Each row was made from one walk, in order. Every step used is in the known rows, and no mark comes twice. Write each row's walk.
Known rows:
H > P > R > E > N > Y: [ 4.58  2.29 -0.97  0.08  1.66  1.25 -1.12 -1.04 -0.10 -1.15 -1.16 -0.92
 -0.79 -1.33  0.96  0.24 -0.34 -2.48  1.36 -2.60]
E > N > R > H > P: [ 2.72  1.22 -1.64 -0.22 -1.41  0.66 -3.03  0.49 -3.74 -0.70 -3.62 -1.00
 -0.53 -1.53  1.19  0.17  3.31 -0.64  2.77 -3.49]
J > E > N: [-1.14 -3.40 -0.15 -0.79  0.08 -2.00  0.57  0.30  0.43 -0.29 -0.46  0.51
 -0.19 -2.12  0.68  0.00  2.89 -0.47 -0.14 -4.03]
H > P: [ 2.77  1.27 -0.60 -0.12 -1.03 -0.74 -0.76  0.21 -1.26 -0.06 -1.62 -0.91
 -0.41 -0.25 -0.18 -0.14  0.94 -0.84  0.75 -2.33]
E > Y: [-0.81 -0.50 -0.14  1.07 -0.30  0.76  0.38  0.89  0.38 -1.03 -0.35 -0.55
  0.32  0.19  0.03  0.31 -0.04 -0.03  0.26 -0.55]
J > N > E > Y: [ 2.13  2.11  0.74  0.15 -0.09  0.93  3.25 -0.71 -0.25 -1.02  1.58  0.80
  0.36 -0.52  1.44  0.36  0.36  1.29  2.31 -2.84]
H > P > R > E: [ 3.75  2.72 -1.41  0.15 -0.14  0.21 -0.42 -2.18 -2.76  0.18 -1.44 -0.63
 -1.18 -1.17  0.03  0.02 -2.97 -1.89  1.54 -1.31]
J > E > Y: [-1.92 -3.86 -0.45  0.72 -0.10 -1.13  0.81  0.00  0.36 -0.94 -0.76 -0.25
 -0.19 -0.27  0.55  0.28  0.38 -0.19 -0.22 -0.91]
H > P > R: [ 1.97  0.65 -1.13 -0.25 -0.39  0.16 -0.43 -1.04 -1.09  0.14 -2.73 -0.41
 -0.24 -1.16 -0.44 -0.58 -2.08 -1.62  0.66 -2.30]
J > N: [ 1.15  0.86  0.76 -0.12  0.49 -1.40  1.67 -1.46 -1.92 -0.01 -0.70  1.43
 -0.24 -1.12  0.72 -0.10  0.89 -0.54  1.63 -3.44]
R > N > E: [ 1.50  2.07 -0.71  0.29 -0.33 -0.36  0.07 -0.38 -4.18 -0.02  1.64 -0.77
  0.11 -1.51  0.88  0.21 -0.68  0.71  0.87 -1.58]
E > Y > J > N > R: [-0.03  1.09  0.13  2.47  0.74  1.07 -0.55 -1.17  0.20 -0.83 -0.44  0.27
  0.28  0.40  1.91  0.29  0.80 -3.13  2.98 -1.99]
J > N > R > H: [ 1.01  1.49 -0.44  0.68  0.45 -0.86 -0.92 -1.84 -5.66 -0.10 -3.50  1.04
 -0.62 -1.13  1.54  0.12  0.81 -0.43  3.74 -2.99]
H > P > R > E > N: [ 3.58  2.52 -1.31 -0.94 -0.37  1.17 -0.14 -1.55 -1.24 -0.51 -0.55  0.01
 -1.15 -2.30  0.48  0.13 -0.68 -1.48  1.61 -3.02]
H > P > R > N: [ 1.58  0.52 -1.87  0.18 -0.92  0.33 -1.09 -2.37 -4.26  0.04 -2.75 -0.39
 -0.69 -2.63  0.17 -0.37 -2.93 -1.95  0.77 -1.06]
P > R > E: [ 0.98  1.89 -0.92  0.38  1.02  0.05  0.38 -1.91 -2.45  0.30 -0.18  0.01
 -0.71 -0.77  0.03  0.14 -3.51 -1.58  1.03 -1.00]
R > N > Y: [ 0.66  0.13 -0.31  1.85  1.58 -0.68 -1.99 -0.27 -3.18 -1.14 -1.21 -1.23
  0.01 -0.81  0.93  0.18  0.23 -1.53  0.09 -0.42]
H > P > R > E > Y > J: [ 2.80  2.71 -1.05  2.11  0.19  2.27 -0.99 -2.27 -1.48 -0.91  0.56 -1.23
 -1.01  0.66  0.69  0.41 -3.96 -4.54  1.72  0.38]
P > R > E > N > Y: [ 1.59  1.78 -0.56  0.57  2.75  0.91 -0.13 -0.68  0.33 -1.13 -0.36 -0.46
 -0.31 -1.17  0.81  0.37 -0.64 -2.25  0.94 -2.20]
E > Y > J: [-0.85  0.32  0.38  2.62  0.55  1.15 -0.71  0.28  0.34 -0.94  1.39 -1.27
  0.45  1.54  0.33  0.36 -0.38 -3.30  0.36 -0.24]
J > E > N > R: [-1.44 -3.33 -1.29 -0.59  0.35 -1.71 -1.24  0.62  0.99 -0.15 -1.85  0.14
  0.08 -2.08  1.17  0.03  3.82 -0.34  0.92 -4.21]

Write each row's walk:
[-1.66 -2.44 -0.86  1.01  0.90 -1.33 -2.27  0.19  0.88  0.10 -0.41 -0.33
  0.34 -0.90  1.43  0.06  3.35 -3.51  0.82 -3.86] : Y > J > E > N > R
[ 2.93  2.06 -1.41  0.67 -0.57  2.05  0.03 -1.75 -1.33 -0.96 -0.92 -0.81
 -1.21 -0.65  0.40  0.43 -3.28 -1.40  1.66 -0.04] : H > P > R > E > Y
[ 0.89  0.78  1.03  2.06  2.66  0.06 -1.70  1.09  1.66 -1.36  1.04 -1.46
  0.88  0.76  0.85 -0.05  2.82 -4.41 -0.07 -2.57] : E > N > Y > J
[ 2.72  1.52 -1.70  0.51 -1.19 -0.27 -3.45 -0.26 -5.07 -0.10 -4.16 -1.44
 -0.65 -0.21  0.72  0.07  1.17 -0.88  2.63 -1.98] : N > R > H > P
[ 0.63  1.90 -0.38  2.42 -0.12  1.89 -0.44 -0.53 -2.92 -1.29  3.33 -1.34
  0.31  0.15  1.53  0.60 -1.39 -2.19  0.92  0.32] : R > N > E > Y > J
[-1.75 -2.93 -0.86  2.56  3.06 -1.44 -2.14 -2.96 -2.82 -0.56 -1.70 -0.76
 -0.06 -0.92  1.20 -0.26 -2.94 -5.97 -0.57 -0.14] : P > R > N > Y > J > E
[-0.29 -0.47 -0.96  1.52  2.32  0.36 -1.24 -1.54 -2.70 -0.80 -2.56 -0.50
  0.19 -1.73  0.74 -0.24 -2.75 -2.41 -0.10 -0.14] : P > R > N > Y
[ 2.01  3.10  1.00  2.36  0.95  0.83  1.17 -2.52 -2.37 -1.08  2.62  0.49
 -1.08  0.64  1.72  1.03 -1.02 -3.48  2.72 -0.72] : R > E > Y > J > N
[ 2.62  1.58 -2.03  0.25 -1.31  2.88  0.05 -1.51 -2.60 -1.12 -0.39 -0.92
 -0.15 -2.01  0.79  0.08 -3.48 -0.20  1.34 -0.36] : H > P > R > N > E > Y
[ 2.31  1.02 -1.10  2.46  1.79  0.67 -3.27 -2.46 -3.12 -0.84 -1.94 -1.85
 -0.16 -0.62  0.97 -0.32 -2.62 -5.97  0.17 -0.09] : H > P > R > N > Y > J
[ 2.16  0.93  1.16  0.94  2.42 -1.21  0.72 -0.85 -0.59 -0.86 -1.48  0.55
  0.26 -0.27  1.24 -0.04  1.41 -1.35  1.36 -2.92] : J > N > Y
[ 1.72  2.20 -0.14 -0.04  0.25 -0.11  0.33  0.18 -1.43 -0.51  1.68  0.03
 -0.94 -1.45  0.66  0.67  1.68 -0.29  1.36 -2.87] : R > E > N
[ 0.85  1.67 -1.50  1.57  0.13  1.24 -1.56  0.24 -0.90 -0.95 -0.24 -0.85
 -0.64  0.00  1.07  1.06  0.05 -0.30  2.23  0.11] : N > R > E > Y
[-0.99 -2.38 -0.28  2.75  2.46 -2.40 -2.44 -1.70 -3.09 -0.81 -0.40 -1.28
 -0.18 -0.08  1.63  0.17 -0.11 -4.82 -0.77 -0.35] : R > N > Y > J > E
[ 2.48  3.24 -0.54  0.63  0.83 -1.03 -0.20 -2.16 -3.18  0.10 -0.75  0.88
 -1.15 -1.22  1.81  0.65  0.64 -0.56  3.70 -2.87] : J > N > R > E
[ 3.67  3.07 -0.53  1.53 -0.28 -0.08 -2.68 -2.65 -5.99 -0.10 -3.01 -0.39
 -0.87  0.15  1.91  0.00  0.92 -3.99  4.10 -2.90] : Y > J > N > R > H > P
[-1.36 -2.31  0.11  1.38  1.09 -2.68 -0.55 -1.07 -1.14  0.32  0.23 -0.55
  0.04  0.48  0.56 -0.09  0.13 -3.78 -0.36 -1.93] : Y > J > E
[-0.14  0.15 -0.93 -0.06  0.18  0.18 -1.56  1.37  0.98 -0.32 -1.28 -0.10
  0.44 -1.60  0.85  0.19  3.52 -0.32  1.42 -3.90] : E > N > R
[ 0.78  2.48  0.06  2.82  0.67  1.17 -0.69 -0.66 -1.69 -1.18  2.86 -1.29
 -0.71  1.56  0.88  1.04 -1.35 -3.41  1.14  0.60] : R > E > Y > J
[ 0.85  1.60 -0.79 -0.33  0.75  0.90  0.46 -1.08 -1.10 -0.34  0.49  0.72
 -0.75 -2.18  0.43  0.27 -1.27 -1.41  1.17 -2.67] : P > R > E > N
[ 0.66  1.85  0.05  1.81  1.38 -0.76 -1.12 -1.84 -1.33  0.28 -0.76  0.58
  0.22  0.02  1.63 -0.09  1.16 -3.58  2.73 -3.06] : Y > J > N > R
[ 0.86  0.95  0.87  2.94  3.02 -0.58 -1.92  0.34  0.24 -0.88  0.20 -1.76
  0.71  2.13  0.46 -0.07  0.75 -4.63 -0.47 -1.03] : N > Y > J
[ 0.39  0.87  1.19  2.14  0.59  0.77  1.22 -1.45 -0.42 -1.12  1.03  0.63
  0.00  0.58  1.31  0.28 -0.14 -3.36  1.85 -1.64] : E > Y > J > N
[ 3.44  2.48 -1.86 -0.35 -0.88  1.13 -0.27 -1.90 -4.18  0.01 -0.80 -0.81
 -0.31 -2.40  0.70 -0.28 -3.04 -0.78  1.22 -1.79] : H > P > R > N > E
